What can hang from each mark
K_218: K_149 K_713
K_260: K_149 K_905
K_205: K_149
K_713: K_184 K_205 K_218 K_905
K_149: K_205 K_260
K_184: K_713

Known rows, with every way that one mark hangs from another
K_713(K_205(K_149(K_260))): [ 3.05 -0.76  3.69 -2.29  0.26  0.08 -2.82  0.03  2.48  0.08  1.20  1.71
 -1.02  1.36  1.96  1.09  0.59  1.09 -1.10]
K_713(K_184): [ 0.60 -2.48 -1.78  0.47 -0.77 -1.15 -1.40 -1.30 -0.51  2.91  2.25 -3.03
  2.19  1.66  3.86  0.83 -2.33 -1.39  1.68]
K_713(K_218): [ 0.17 -1.79  1.11  4.42  3.56  0.96 -0.76 -1.27  2.54 -4.63  1.98 -3.94
 -1.06 -2.22  1.32 -3.64 -1.20 -1.51  2.41]
K_713(K_905): [-0.28  1.39  3.02  2.05  1.45  0.72  0.11 -1.60 -2.29 -1.20  0.14 -1.59
  1.44 -3.09 -2.51  1.55  1.26 -1.06  0.32]
K_218(K_149 K_713): [-0.28  0.14 -3.12 -1.21 -2.69  2.40  3.03 -2.76  2.42 -1.42 -0.64 -3.07
  1.58 -1.35  1.18 -1.97 -1.39  0.46  0.52]
K_218(K_149): [-2.27  0.53 -0.16  1.67 -1.74  2.90  0.29 -2.65  2.97 -2.21  0.62 -0.42
  2.17  0.06  2.68 -2.16 -0.80 -0.74  1.95]
K_260(K_149): [-1.78  0.54 -0.66 -2.38  0.23 -2.53  0.15 -2.80 -1.94  0.09  1.35 -2.84
 -2.14  0.49  2.07 -0.93 -1.20 -1.27 -0.10]
K_260(K_905): [-2.45  1.06  0.48 -0.42 -2.17 -2.56 -3.07 -3.90 -1.89 -1.18 -0.26 -8.96
  2.12 -0.71  1.20  0.38 -4.66 -1.62  0.56]
K_149(K_205): [ 0.16  1.03  4.59  4.71 -0.26  0.86 -1.93 -1.45  0.34 -3.87  1.99 -2.78
 -0.89 -0.31  3.96  1.64 -3.49 -2.85 -0.96]
K_713(K_184 K_205 K_218 K_905): [ 3.18 -1.37 -0.88  0.02  3.45 -0.64 -1.64  4.25 -0.73  0.77  1.97  6.73
  1.01 -1.53 -2.93  0.92  4.62 -0.09  0.88]
K_713(K_184 K_205(K_149) K_905): [ 2.79 -1.28  1.55 -4.23  0.52 -2.15 -1.55  3.92 -0.26  6.07  1.25  6.77
  1.66  1.43 -3.27  4.34  4.82  0.65 -1.05]
K_218(K_149(K_260(K_905)) K_713(K_184)): [-0.02 -0.52 -5.23 -2.95 -4.64  1.99  2.13 -0.72  1.47  3.34 -1.95 -4.40
  4.94  0.30  3.06 -0.50 -3.14  1.25 -1.86]
K_260(K_149(K_205)): [-1.61  1.53  1.53 -0.57 -0.23 -2.25 -0.02 -1.27 -1.63 -0.75  1.71 -1.22
 -2.49  0.71  2.85  0.38 -2.12 -2.46 -1.97]
K_713(K_184 K_905): [ 0.36 -0.67 -0.08  0.45  0.54 -0.51  0.13  0.75 -2.55  3.89  0.93  0.07
  3.49 -0.59 -1.31  3.08  1.37 -1.05  0.22]
K_184(K_713): [-3.84  0.58  0.08  3.53  0.13 -2.15 -0.14 -3.01 -4.48 -1.35 -0.96 -2.80
 -3.58  2.20 -0.14 -0.81 -2.29 -0.59  2.70]
K_713(K_184 K_218): [ 0.81 -4.26 -2.19  2.68  2.81 -0.41 -0.82  1.12  2.16  0.47  2.85 -2.26
  1.02  0.28  2.53 -2.28 -1.27 -1.53  2.58]
K_149(K_205 K_260(K_905)): [ 0.13  2.50  4.55  3.67 -2.23  1.71 -3.29 -0.58 -0.37 -2.70 -0.63 -6.65
  2.03 -0.72  5.41  2.44 -6.23 -1.55 -4.55]
K_218(K_149(K_205 K_260) K_713(K_184)): [ 1.62  0.12 -2.46  0.11 -3.65  3.74  2.37  1.17  2.99  1.35 -0.80 -1.07
  3.41  0.46  4.48  0.68 -2.81  0.42 -3.18]
K_184(K_713(K_205(K_149) K_905)): [-2.41  1.56  2.48  0.13  0.92 -2.93 -0.06  0.76 -4.70  1.01 -1.79  4.09
 -3.85  2.03 -5.13  1.82  2.65  0.68  1.01]
K_218(K_149(K_260) K_713(K_184 K_905)): [ 1.19  0.45 -3.68 -1.86 -2.56  3.68  3.94  1.04  1.20  3.43 -2.11 -0.15
  5.18 -1.63  0.08  0.64  0.53  1.62 -2.29]
K_205(K_149): [-0.15 -2.34  4.44 -0.48  0.70 -1.22 -0.64 -0.48  4.68  1.77  1.34 -3.77
 -0.43  1.66 -0.08 -0.01 -0.34 -0.72  0.26]

Rows
[ 1.27  2.05 -3.43 -3.83 -4.01  2.67  0.70 -1.30  0.78 -0.58 -2.13 -1.60
  2.43 -1.18  2.17 -0.58 -1.63  2.05 -2.29] | K_218(K_149(K_260(K_905)) K_713(K_205))
[ 2.68 -2.33  2.91 -0.34  3.39 -0.77 -2.29  2.03  4.85 -2.58  2.53  2.74
 -2.92  0.08 -0.60 -2.14  2.20  0.16  1.03] | K_713(K_205(K_149) K_218)
[-4.07  2.89  0.24 -3.01 -2.78 -4.93 -1.97 -1.44 -3.25  0.09 -0.15 -5.45
 -0.36  0.76  1.36  1.41 -4.08 -2.91 -2.79] | K_260(K_149(K_205) K_905)
[ 3.00 -0.53  4.62  0.01  4.66  1.27 -0.71  4.56  3.03 -1.09  0.39  5.49
 -0.73 -2.50 -4.72  0.29  5.44  1.10 -1.79] | K_713(K_205(K_149(K_260)) K_218 K_905)
[ 3.26  0.17  0.74 -3.98  0.13 -1.01  1.38 -0.14 -0.45  1.22 -0.46 -0.37
 -0.97 -2.09 -3.68  2.00  2.18  0.82 -1.84] | K_218(K_713(K_205(K_149) K_905))
[-0.42 -1.30  4.27 -1.33 -0.86 -0.42 -1.50  0.12  4.02  2.65 -0.55 -6.16
  1.51  1.39  1.01  0.58 -2.37  0.17 -2.14] | K_205(K_149(K_260(K_905)))
[ 3.18 -0.21 -4.91 -3.87 -3.43  2.95  1.40  0.25  1.85  2.34 -0.62  1.83
  2.90  0.66  3.78 -0.05 -0.74  2.35 -1.75] | K_218(K_149(K_260) K_713(K_184 K_205))
[-4.57  0.47  0.15  5.74  1.38 -0.28  0.91 -0.04 -0.90 -3.58 -0.82  0.44
 -3.53  1.48 -0.55 -2.97 -1.16 -0.87  2.68] | K_184(K_713(K_218(K_149(K_205))))
[ 3.62  1.29 -0.53 -2.75  0.08 -0.44  0.97 -1.72 -2.99 -0.98 -0.22 -1.14
 -0.77 -3.29 -2.57  1.93  1.36  0.68 -1.23] | K_218(K_713(K_205 K_905))
[ 1.35  2.12 -2.12 -3.26 -2.00  2.24  2.78 -0.69  0.44 -0.99 -1.20  3.28
  1.45 -2.47 -2.47  0.29  2.92  1.45 -0.94] | K_218(K_149 K_713(K_205 K_905))
[-3.05  0.66 -1.13  2.63  1.45 -0.82 -0.25 -0.22 -1.94 -3.53 -0.64  3.86
 -4.28  1.81 -1.09 -2.96  0.57  0.36  3.14] | K_184(K_713(K_205 K_218(K_149)))
[-1.90 -0.88  0.95  1.77  2.44 -2.85 -0.87  0.82 -0.83 -1.40 -0.27  2.56
 -5.58  2.45 -2.38 -1.92  0.79  0.44  2.42] | K_184(K_713(K_205(K_149) K_218))
[-1.79  1.66  2.84  0.44  0.99 -2.05 -0.11  1.07 -4.26  1.40 -2.24  3.83
 -3.49  1.75 -4.14  1.69  2.10  1.20 -0.10] | K_184(K_713(K_205(K_149(K_260)) K_905))
[ 3.00 -2.97 -0.28 -4.21 -0.57 -2.73 -3.11  1.87  2.24  5.02  2.75  3.72
  0.32  3.95  2.01  2.27  1.02  0.44  0.46] | K_713(K_184 K_205(K_149))
[-1.55  0.57  1.60  0.38  0.25 -2.29 -1.18 -0.35 -2.64  0.45 -1.26  1.61
 -4.51  3.28 -0.66  0.32 -0.28  1.30  0.86] | K_184(K_713(K_205(K_149(K_260))))
[-2.18  1.44  0.70  2.92  3.19 -1.90  0.00  1.03 -4.66 -2.47 -1.26  4.02
 -4.23 -0.28 -4.61 -0.71  2.56  0.18  2.09] | K_184(K_713(K_205 K_218 K_905))
[-3.74  0.70  0.91  5.07  3.41 -1.45  1.41  0.17 -3.99 -2.17 -1.82 -0.10
 -3.24 -0.60 -4.65 -1.41  1.02 -0.71  2.41] | K_184(K_713(K_218 K_905))
[-4.68  0.05 -1.11  4.70  1.65 -0.46  1.33 -0.94 -1.03 -3.02 -1.07 -0.16
 -3.21  1.35 -1.16 -3.83 -0.81 -0.37  3.49] | K_184(K_713(K_218(K_149)))
[ 0.56 -2.47 -0.49  2.79  3.68 -0.02  0.55  3.37  0.13  1.51  1.40  0.96
  2.71 -2.16 -2.75 -0.08  2.52 -1.40  1.30] | K_713(K_184 K_218 K_905)
[ 2.61  1.18 -2.73 -2.78 -2.98  3.88  1.42 -1.33  2.02 -1.33 -1.13  0.57
  1.55 -1.23  2.95 -0.94 -0.56  2.28 -1.82] | K_218(K_149(K_260) K_713(K_205))
[ 2.55 -2.44 -3.34 -0.09  0.99  2.33 -1.68  3.39  3.78  0.14  1.99  6.39
  1.82  0.88  3.69 -2.07  1.47  1.09  1.04] | K_713(K_184 K_205 K_218(K_149(K_260)))
[ 0.59  1.75 -1.48 -0.61 -1.81  4.63  4.19 -0.52  1.39 -0.08 -2.67 -1.32
  3.60 -3.35 -0.78 -0.33  0.34  1.30 -2.30] | K_218(K_149(K_260) K_713(K_905))
[ 1.69  0.55 -4.53 -4.19 -2.68  1.25  2.57  0.94 -0.04  2.53 -0.73  4.52
  2.94 -0.82 -1.66  1.17  2.81  1.30 -0.66] | K_218(K_149 K_713(K_184 K_205 K_905))
